In the rows, zero is written as 128.
Known rows, with every step that occurs:
nipoz/godezok/bunud/sutak: [105 143 102 126 106 135 143  93  98 129 100 123 129 116 145 150 137 113
  48  93 133 138  96 113]
godezok/bunud/bapo/vifo/tove: [198 138 124  56 111  47 123 146 137 122 105 116 126  99 109 133 146 146
  38 101 160 154  89 135]
pomi/nipoz/godezok/bunud/sutak: [104 144  97 130 105 138 133  76  95 136  98 119 133 127 145 159 129 107
  79  83 133 117 101 105]
godezok/nipoz: [114 159 128  90 109 110 110 117  97 132  83 114 125 110 136 162 159 135
  82 119 128  96  97 121]
vifo/tove/zome: [143 152 132  92 117 110 115 149 144 127  96 116 114  85 111 163 148 158
  79 145 127 104  89 147]
nipoz/godezok/bunud: [ 78 156 106  96 112 117 127  88  93 134  92 132 130 105 139 152 148 122
  83  94 134 119  99 115]
nipoz/godezok/bunud/sutak/zome/tove/vifo/bapo: [144 119 105 131 110 149 134 130 157 115 134 117 106 127 126 138 129 122
  79 112 161 158  90 135]
lelaf/tove/nipoz/godezok/bunud/sutak: [125 155  93 149  84 159 119  92 104 127 118 122 129 114 151 154 146 125
  42 100 123 121  98 114]
vifo/tove: [157 157 134  91 113  75 103 146 139 129  93 113 122  83 119 162 148 151
  73 134 132 116  92 136]
pomi/nipoz/godezok: [109 164 117  95 115 100  96  90  99 139  80 117 138 114 138 175 139 122
  98 107 132  90 100 110]
zome/tove: [101 159 135 132 103  88 103 122 104 125 104 123 113  93 137 165 153 139
  90 129 118 137  91 132]
bapo/vifo: [164 157 141  65 112  65 105 146 122 124  74 114 122  99 123 160 145 148
  55 130 148 137  94 129]
godezok/bunud/sutak: [111 144 114 129 103 119 143 111 103 123  96 119 117 104 139 150 143 130
  55  98 130 156  94 120]
nipoz/godezok/bunud/bapo/vifo/tove/zome/sutak: [179 124 113  74 125 101 136 119 127 127 117 127 117 118 113 128 134 136
  78 116 143 149  86 151]
sutak/zome/tove/vifo/bapo: [155 138 137 101 116  96  95 161 165 111 112 110 100 104 114 154 146 152
 106 142 156 147  88 147]
lelaf/tove: [110 159 128 109  99  94  96 143 113 124  84 128 118  84 130 164 167 151
  64 115 124 137  92 124]
tove/lelaf: [129 166 119  90 110 108 100 166 136 121  89 123 113 103 136 165 158 146
 111 126 134 125  89 129]
bapo/vifo/tove: [204 151 141  64 112  59 102 168 153 127  88 111 122  90 111 156 140 156
  51 142 150 126  92 140]
tove/nipoz/godezok/bunud: [105 171 102 105 102 130 111  69  93 133 105 119 135 112 147 159 144 126
  91 107 128  94 102 117]
sutak/zome/tove: [110 151 137 138 110 111 106 128 107 122 118 124 101 100 120 167 151 139
 111 144 124 145  90 140]
nipoz/godezok/bunud/bapo: [106 149 104  84 114  84 125  85  87 127 100 126 138 114 137 144 151 116
  56  75 142 140  93 112]
godezok/bunud/sutak/zome/tove/vifo: [111 125 112 157  98 161 141 125 131 111 132 116  93 110 130 143 146 135
 106 111 136 168  87 139]
bapo/vifo/tove/nipoz/godezok/bunud: [195 160 109  74 103 106 108 112 138 135 114 113 134 109 125 149 130 138
  67 128 149  91 100 133]

Rows:
[193 138 112  53 115  62 123 128 133 129 109 120 138 110 115 134 138 130
  31  96 163 136  91 128]
nipoz/godezok/bunud/bapo/vifo/tove
[171 155 103  79  91  93 101 106 106 123 113 123 139 118 132 143 153 133
  31  92 149 130  95 117]
lelaf/tove/nipoz/godezok/bunud/bapo/vifo
[ 96 146 130 132 110 131 109 132 106 122  93 135  97  91 128 159 162 157
 110 136 105 150  88 146]
lelaf/tove/zome/sutak
[153 147 127  71 105  78  85 176 172 113  78 114 117  87 122 151 160 165
  58 114 157 140  89 131]
lelaf/tove/vifo/bapo
[ 98 133 101 172 102 167 135  79  94 133 137 127 111 132 134 161 127 103
 112 104 128 133  97 121]
pomi/nipoz/godezok/bunud/sutak/zome/tove
[189 146 139  63 116  93 115 170 158 127  90 113 114  91 100 158 139 163
  60 153 146 112  89 152]
bapo/vifo/tove/zome
[230 138 108 108 104 148 128 124 146 127 138 106 120 127 115 150 117 129
  51 140 154 119  97 139]
bapo/vifo/tove/nipoz/godezok/bunud/sutak/zome
[148 119 117 134 106 133 132 148 162 108 129 113  94 116 121 138 136 138
  86 118 156 174  88 142]
godezok/bunud/sutak/zome/tove/vifo/bapo
[161 150 132  56 118  67  93 158 166 114  72 102 121  98 124 152 148 157
  72 120 162 132  91 132]
tove/vifo/bapo
[178 125 108  81 123 104 126 102 122 134 113 124 121 129 112 138 127 130
 109 105 144 128  91 144]
pomi/nipoz/godezok/bunud/bapo/vifo/tove/zome/sutak
[143 143 135 114 124 115 115 136 132 127 102 121 102  91 118 156 144 157
 121 153 113 132  88 159]
vifo/tove/zome/sutak
[138 166 134 147 100 124  91 110 107 122 131 112 106 107 127 174 147 142
 118 157 117 121  94 142]
sutak/zome/tove/nipoz
[170 160 119  86 110 100  97 187 167 124 103 120 113  93 123 161 153 154
 107 138 137 115  87 140]
vifo/tove/lelaf
[180 126 133 129 110 115 111 167 172 106 121 102  99 114 119 152 134 143
  71 140 155 167  85 145]
bunud/sutak/zome/tove/vifo/bapo
[112 135  91 165 101 190 140 137 126 121 151 138  98 132 136 151 139 111
 115 120 132 152  87 132]
nipoz/godezok/bunud/sutak/zome/tove/lelaf
[178 159 108  64 104  81 109  89 101 124 108 110 144 128 134 145 140 125
  43  98 154 122  96 118]
tove/nipoz/godezok/bunud/bapo/vifo
[174 147 112 109 101 111 110  91 101 122 147 119 122 134 123 146 137 120
  77 119 148 139  93 134]
sutak/zome/tove/nipoz/godezok/bunud/bapo/vifo
[176 133 110  54 118  96 136 132 138 128 111 122 129 112 105 136 137 137
  38 108 158 124  88 139]
nipoz/godezok/bunud/bapo/vifo/tove/zome
[181 144 101 136 104 165 128 101 133 128 142 109 121 120 126 155 126 123
  71 132 135 112  96 133]
vifo/tove/nipoz/godezok/bunud/sutak/zome
[122 154 123 134 107 138 100 169 135 117 129 131  92 109 124 167 157 142
 147 148 129 142  85 144]
sutak/zome/tove/lelaf
[100 131 106 167 104 165 144  96  98 126 140 131 107 123 134 152 134 108
  82 115 127 155  93 128]
nipoz/godezok/bunud/sutak/zome/tove
[157 152 119 172  98 160 105  97 107 122 145 108 117 130 140 172 130 116
  75 150 119 123  94 132]
bunud/sutak/zome/tove/nipoz/godezok
[116 163 120 127 100 114  96 162 134 120 114 131 104 103 139 164 157 142
 123 134 123 134  86 136]
zome/tove/lelaf
[166 155 110 103  94  87 106  87  98 124 133 117 134 128 139 143 139 122
  55 104 143 131  94 126]
zome/tove/nipoz/godezok/bunud/bapo/vifo
[252 159 124  55 109  57  85 129 143 125 114  97 149 118 122 154 133 138
  26 131 156 104  92 133]
bunud/bapo/vifo/tove/nipoz/godezok
